Each row comes from the steps of one path. Every step used is in the known rows, and no mark comes twice. Write the path behind each row, first mark first.
Known rows
Y > E: [-0.05 -0.12  0.00 -0.01 -0.12  0.01 -0.06  0.20 -0.14 -0.08 -0.07 -0.04
  0.19  0.03  0.07  0.08 -0.04 -0.18  0.14 -0.06  0.17 -0.11 -0.04 -0.33
  0.15]
B > K > X > U: [ 0.07  0.07  0.10 -0.03 -0.23 -0.28  0.17  0.08  0.36 -0.30  0.01  0.13
 -0.02  0.32 -0.12  0.09  0.33 -0.22 -0.20 -0.05 -0.31 -0.02 -0.27  0.14
  0.19]
R > E > Y > K > X: [-0.36  0.02  0.44  0.35 -0.07 -0.01  0.13  0.17 -0.01 -0.21 -0.20 -0.22
  0.19 -0.08 -0.16 -0.23  0.05 -0.08 -0.41  0.18  0.18 -0.12 -0.16  0.26
  0.30]
E > R > Q > B > K: [-0.28  0.13  0.10 -0.44  0.02 -0.23  0.20 -0.01  0.29  0.21 -0.16  0.41
  0.29  0.05 -0.44  0.22  0.26 -0.39 -0.02 -0.53 -0.24  0.34 -0.45  0.21
  0.23]
Q > B: [-0.23  0.12  0.00 -0.14  0.12 -0.01  0.00  0.13 -0.13  0.08 -0.05  0.04
 -0.09  0.15  0.08  0.09 -0.15 -0.27 -0.09 -0.18  0.12  0.22 -0.06 -0.02
  0.11]
N > K > B > Q > R: [-0.05 -0.22 -0.13 -0.07  0.07  0.08 -0.12  0.43  0.08  0.16 -0.23  0.18
 -0.13  0.09  0.25  0.31  0.01  0.01 -0.05  0.07 -0.12  0.10  0.13 -0.09
  0.29]
K > Y > E > R: [-0.01 -0.02  0.05 -0.10 -0.15 -0.16 -0.31 -0.02  0.21 -0.36 -0.13 -0.19
  0.07  0.12 -0.28  0.00  0.19 -0.65  0.46 -0.06  0.15 -0.05 -0.27 -0.33
  0.33]
R > E > Y > K > B: [-0.65 -0.20  0.62  0.23 -0.19  0.02  0.04  0.60  0.21 -0.13 -0.20 -0.30
  0.30 -0.33 -0.25  0.11 -0.11  0.21 -0.49  0.04 -0.03 -0.03 -0.23 -0.02
  0.15]
U > X > K > Y > E > R: [-0.18  0.23 -0.11 -0.35 -0.17 -0.27 -0.35  0.02  0.19 -0.52 -0.33 -0.37
  0.09  0.11 -0.61  0.30  0.09 -0.45  0.53 -0.12  0.00 -0.11 -0.42  0.02
  0.29]
Q > R > E > Y > K > X > U: [-0.34  0.17  0.28  0.16 -0.09 -0.10  0.23  0.32  0.19 -0.31 -0.16 -0.09
  0.07  0.20  0.01 -0.12  0.04 -0.11 -0.51  0.16  0.06 -0.08  0.12  0.12
  0.16]
Y > K: [-0.19  0.01  0.22  0.17 -0.02 -0.09 -0.10 -0.04  0.07  0.08 -0.07 -0.07
  0.17 -0.13 -0.03  0.20  0.00  0.04 -0.03  0.05 -0.07  0.04  0.00  0.05
 -0.10]
B > K > N: [ 0.13  0.00  0.15 -0.13 -0.48  0.00  0.12  0.18  0.29  0.02 -0.14 -0.10
  0.04 -0.17  0.07  0.19  0.27  0.00 -0.02 -0.03 -0.35 -0.01 -0.14  0.10
  0.17]
K > B > Q > R > H: [-0.26 -0.18 -0.16  0.16 -0.17  0.02 -0.05  0.59  0.26  0.00 -0.16 -0.03
 -0.20 -0.09  0.13  0.48 -0.09 -0.23  0.01 -0.02 -0.10 -0.12  0.05 -0.16
  0.37]
Y > E > R: [ 0.03 -0.09 -0.05 -0.01 -0.21 -0.22 -0.22  0.07  0.05 -0.19 -0.13  0.01
  0.16  0.03 -0.12 -0.04  0.03 -0.33  0.43 -0.17  0.12 -0.01 -0.13 -0.24
  0.23]
U > X > K > Y: [-0.20  0.32 -0.07 -0.34  0.04 -0.04 -0.13 -0.05  0.14 -0.33 -0.22 -0.40
 -0.07  0.07 -0.47  0.35  0.05 -0.12  0.09  0.04 -0.13 -0.10 -0.31  0.25
  0.05]
Q > R > E: [ 0.24 -0.03 -0.03  0.07 -0.02  0.02  0.38  0.26 -0.02  0.12 -0.17  0.04
 -0.10  0.04  0.07  0.01  0.07 -0.20 -0.24  0.02  0.17  0.03  0.36  0.12
  0.16]
U > X: [-0.13  0.06  0.01 -0.06  0.06  0.11 -0.01  0.07 -0.05 -0.06 -0.08 -0.19
 -0.04  0.04 -0.31  0.06 -0.09  0.07  0.01 -0.09  0.02 -0.09 -0.20  0.16
 -0.12]
R > E > Y > K > N: [-0.49 -0.01  0.41  0.14 -0.35  0.21  0.03  0.35  0.12 -0.13 -0.22 -0.38
  0.29 -0.44  0.03 -0.12 -0.03  0.19 -0.28  0.22 -0.02 -0.09 -0.05  0.02
  0.06]
B > Q > R > E: [ 0.06 -0.13 -0.19  0.09  0.16  0.05  0.19  0.12  0.02  0.24 -0.16  0.24
 -0.08 -0.16  0.02  0.06  0.20 -0.24 -0.02  0.07  0.16  0.15  0.16 -0.06
  0.42]
X > K: [-0.06  0.19 -0.17 -0.18 -0.10 -0.21 -0.04 -0.04  0.05 -0.11 -0.12  0.00
  0.04 -0.06 -0.04  0.23  0.00  0.12  0.05  0.05 -0.16  0.02  0.05  0.20
  0.09]
Q > R > E > Y: [-0.15  0.09  0.10  0.08 -0.05  0.11  0.34  0.34 -0.09  0.03 -0.17 -0.09
 -0.03 -0.03  0.04 -0.21 -0.03  0.00 -0.43 -0.01  0.23 -0.08  0.26  0.06
  0.25]
R > E: [ 0.03 -0.13  0.05  0.15 -0.02  0.02  0.22  0.19  0.00  0.00 -0.10  0.00
  0.07 -0.10 -0.10 -0.08  0.04 -0.15 -0.15  0.09  0.14  0.01  0.07  0.06
  0.10]
N > K > B: [-0.10 -0.24  0.12 -0.02 -0.12  0.07 -0.08  0.50  0.03 -0.08 -0.18 -0.06
  0.02  0.15  0.11  0.17 -0.15  0.13 -0.18  0.08 -0.14 -0.06  0.03  0.06
 -0.03]
U > X > K > B > Q > R: [-0.26  0.07 -0.20 -0.38  0.04 -0.08 -0.13  0.33  0.22 -0.02 -0.31 -0.04
 -0.16 -0.12 -0.30  0.65  0.00  0.14  0.06 -0.10 -0.30  0.11 -0.23  0.13
  0.38]
R > Q > B > K > X > U: [-0.37  0.16  0.08 -0.51  0.08 -0.10  0.35  0.14  0.34 -0.10 -0.01  0.43
  0.24  0.42 -0.26  0.24  0.28 -0.42 -0.38 -0.32 -0.30  0.19 -0.50  0.14
  0.17]
U > X > K > Y > E: [-0.24  0.19 -0.07 -0.34 -0.08 -0.03 -0.19  0.14  0.00 -0.41 -0.28 -0.43
  0.11  0.12 -0.40  0.44  0.02 -0.31  0.22 -0.02  0.06 -0.21 -0.34 -0.08
  0.22]
B > K > Y: [ 0.06  0.08  0.25 -0.04 -0.14 -0.11  0.10 -0.03  0.32 -0.06 -0.07 -0.15
 -0.03  0.06 -0.24  0.25  0.40 -0.38 -0.10 -0.08 -0.17  0.01 -0.29  0.06
  0.26]
Q > B > K: [-0.16  0.12  0.17 -0.09 -0.08 -0.16  0.19  0.19  0.02  0.22 -0.12  0.10
 -0.03  0.13 -0.03  0.28  0.10 -0.33 -0.22 -0.36 -0.08  0.26 -0.20  0.14
  0.30]
U > X > K: [-0.18  0.25 -0.16 -0.26 -0.03 -0.11 -0.04  0.04 -0.01 -0.16 -0.22 -0.20
  0.01 -0.02 -0.34  0.31 -0.10  0.19  0.06 -0.05 -0.15 -0.07 -0.15  0.35
 -0.03]

Which path is each row?
[-0.18  0.19  0.10 -0.18 -0.11 -0.27  0.19  0.20  0.22 -0.22 -0.04  0.17
 -0.10  0.49 -0.04  0.20  0.18 -0.49 -0.29 -0.21 -0.20  0.20 -0.33  0.14
  0.30]
Q > B > K > X > U
[ 0.22 -0.02 -0.08  0.09  0.02  0.02  0.00  0.07 -0.17 -0.16 -0.18  0.04
 -0.10  0.39  0.19 -0.17 -0.01 -0.16 -0.09  0.22  0.06 -0.13  0.08  0.32
  0.12]
N > K > X
[-0.10 -0.05  0.18 -0.39 -0.15 -0.17  0.05 -0.04  0.46 -0.12 -0.16  0.14
  0.47  0.02 -0.59  0.25  0.53 -0.61  0.25 -0.33 -0.15 -0.02 -0.56 -0.20
  0.37]
B > K > Y > E > R > Q
[-0.13  0.01  0.23  0.00 -0.28  0.08 -0.15  0.10  0.19 -0.03 -0.14 -0.24
  0.15 -0.26  0.14  0.19  0.01  0.11  0.08  0.17 -0.22 -0.01  0.01 -0.02
 -0.12]
Y > K > N
[-0.10  0.01 -0.06 -0.36  0.10 -0.06  0.02 -0.20  0.27  0.00 -0.03  0.30
  0.31 -0.08 -0.42 -0.06  0.16 -0.04  0.22 -0.20 -0.16  0.09 -0.23  0.08
 -0.06]
E > R > Q
[-0.18 -0.02  0.04 -0.27 -0.20 -0.22 -0.08  0.32  0.23 -0.22 -0.18 -0.10
  0.03 -0.10 -0.14  0.46 -0.06  0.19 -0.08  0.02 -0.33  0.03 -0.10  0.12
  0.18]
X > K > B
[-0.33  0.11  0.33  0.24 -0.07  0.01  0.23  0.30 -0.02  0.11 -0.23 -0.16
  0.15 -0.16  0.01 -0.01 -0.03  0.06 -0.45  0.03  0.16 -0.03  0.24  0.11
  0.14]
Q > R > E > Y > K
[-0.31  0.01 -0.04  0.08  0.13  0.14  0.13  0.19 -0.03  0.15 -0.13  0.10
 -0.01 -0.23  0.01 -0.17  0.10 -0.03 -0.21  0.02  0.23  0.05  0.05 -0.11
  0.49]
B > Q > R > E > Y
[-0.54 -0.01  0.42  0.31 -0.08  0.03  0.09  0.21  0.01 -0.01 -0.15 -0.22
  0.33 -0.30 -0.13 -0.11 -0.05  0.12 -0.37  0.10  0.13 -0.06 -0.05  0.07
  0.08]
R > E > Y > K
[-0.43  0.08 -0.02 -0.48  0.32  0.17  0.17  0.05 -0.04  0.21 -0.01  0.29
  0.27  0.10 -0.14  0.14 -0.07 -0.19 -0.18 -0.28  0.01  0.20 -0.23 -0.02
 -0.02]
R > Q > B
[-0.27 -0.14  0.19  0.03  0.05 -0.07 -0.19  0.27  0.30  0.21 -0.17  0.08
  0.00 -0.22  0.00  0.53  0.11  0.00 -0.03 -0.03 -0.22  0.20 -0.07 -0.19
  0.29]
Y > K > B > Q > R
[-0.45 -0.08  0.54  0.17 -0.19  0.02  0.20  0.68  0.18  0.00 -0.28 -0.24
  0.13 -0.19 -0.09  0.20 -0.09  0.12 -0.58 -0.01 -0.01 -0.01  0.08  0.03
  0.23]
Q > R > E > Y > K > B
[-0.31  0.00  0.08 -0.44 -0.10 -0.22  0.15  0.19  0.17  0.13 -0.22  0.38
  0.48  0.08 -0.38  0.30  0.23 -0.57  0.12 -0.60 -0.06  0.25 -0.49 -0.10
  0.39]
Y > E > R > Q > B > K
[-0.28  0.20  0.19 -0.53  0.08 -0.17  0.13 -0.09  0.45  0.04 -0.14  0.20
  0.21  0.15 -0.58  0.26  0.42 -0.71  0.01 -0.45 -0.21  0.31 -0.60  0.13
  0.33]
E > R > Q > B > K > Y
[-0.51  0.12  0.37  0.00 -0.32  0.17 -0.20  0.16  0.13 -0.12 -0.13 -0.38
  0.23 -0.33  0.15 -0.03 -0.08  0.34 -0.10  0.13 -0.15 -0.11 -0.11 -0.05
 -0.04]
E > Y > K > N
[-0.44  0.01  0.17  0.07 -0.16  0.22 -0.02  0.29  0.15  0.11 -0.29 -0.14
  0.15 -0.49  0.16  0.02  0.12  0.08 -0.12  0.20  0.00  0.04  0.06 -0.12
  0.37]
B > Q > R > E > Y > K > N
[-0.35  0.12 -0.06 -0.48  0.24 -0.07  0.01 -0.07  0.14  0.08 -0.08  0.34
  0.23  0.09 -0.34  0.02  0.02 -0.32  0.11 -0.37 -0.04  0.31 -0.30  0.08
  0.07]
E > R > Q > B
[-0.31  0.04  0.19  0.29  0.11 -0.01  0.08  0.09  0.03  0.04 -0.26  0.03
  0.02 -0.14 -0.03 -0.11  0.20 -0.21 -0.28  0.17  0.20  0.03 -0.07  0.11
  0.61]
B > Q > R > E > Y > K > X
[-0.17  0.20  0.25 -0.17 -0.02 -0.10  0.11  0.10  0.17  0.04 -0.12 -0.10
 -0.11  0.24 -0.16  0.35  0.25 -0.65 -0.19 -0.26 -0.06  0.23 -0.35  0.04
  0.37]
Q > B > K > Y
[-0.07  0.25 -0.08 -0.28 -0.03 -0.15 -0.14 -0.13  0.19 -0.28 -0.13 -0.21
 -0.04  0.03 -0.17  0.29  0.14 -0.20  0.06  0.13 -0.14 -0.01 -0.08  0.10
  0.18]
X > K > Y
[-0.42  0.07  0.03 -0.57  0.17  0.00 -0.15  0.05  0.17 -0.17 -0.14  0.11
  0.35  0.21 -0.41  0.15  0.12 -0.83  0.30 -0.35  0.16  0.18 -0.51 -0.37
  0.29]
K > Y > E > R > Q > B
[-0.05 -0.10 -0.01 -0.05 -0.06  0.14 -0.20  0.24 -0.13 -0.22 -0.18 -0.21
  0.15  0.30  0.15  0.08  0.02 -0.43  0.12  0.15  0.23 -0.21  0.01 -0.31
  0.13]
N > K > Y > E
[-0.08 -0.16 -0.03 -0.12  0.06  0.00 -0.09  0.30  0.23  0.14 -0.11  0.16
 -0.18 -0.10  0.03  0.34  0.10 -0.05 -0.01 -0.05 -0.15  0.16 -0.08 -0.23
  0.39]
K > B > Q > R
[-0.29 -0.27  0.06 -0.05  0.05  0.02 -0.23  0.22  0.25  0.00 -0.03  0.10
  0.01 -0.24 -0.14  0.25  0.09  0.00  0.09  0.00 -0.18  0.14 -0.38 -0.27
  0.32]
K > B > Q
[-0.24 -0.06 -0.14 -0.24  0.02 -0.06  0.08  0.52  0.23 -0.03 -0.41 -0.06
 -0.10 -0.22 -0.40  0.56  0.06  0.00 -0.09 -0.02 -0.17  0.11 -0.16  0.20
  0.47]
U > X > K > B > Q > R > E
[-0.27 -0.02  0.08 -0.61 -0.37 -0.04  0.07  0.33  0.30  0.03 -0.28  0.22
  0.45 -0.05 -0.19  0.29  0.24 -0.51  0.23 -0.47 -0.21  0.20 -0.48 -0.15
  0.40]
Y > E > R > Q > B > K > N
[-0.15  0.14  0.36  0.29 -0.06 -0.03  0.27  0.24 -0.01 -0.08 -0.30 -0.15
  0.01  0.05 -0.01 -0.14  0.06 -0.15 -0.49  0.14  0.18 -0.08  0.13  0.29
  0.38]
Q > R > E > Y > K > X
[ 0.00  0.02 -0.15 -0.04 -0.02 -0.04 -0.04  0.16  0.04 -0.40 -0.05  0.11
 -0.02  0.54  0.20 -0.15  0.00 -0.09 -0.11  0.26 -0.08 -0.15  0.06  0.13
 -0.10]
N > K > X > U
[-0.24 -0.22 -0.25  0.22 -0.18  0.08 -0.09  0.73  0.09  0.02 -0.28  0.01
 -0.18  0.09  0.33  0.45 -0.19 -0.16 -0.03  0.12 -0.07 -0.19  0.24 -0.03
  0.27]
N > K > B > Q > R > H
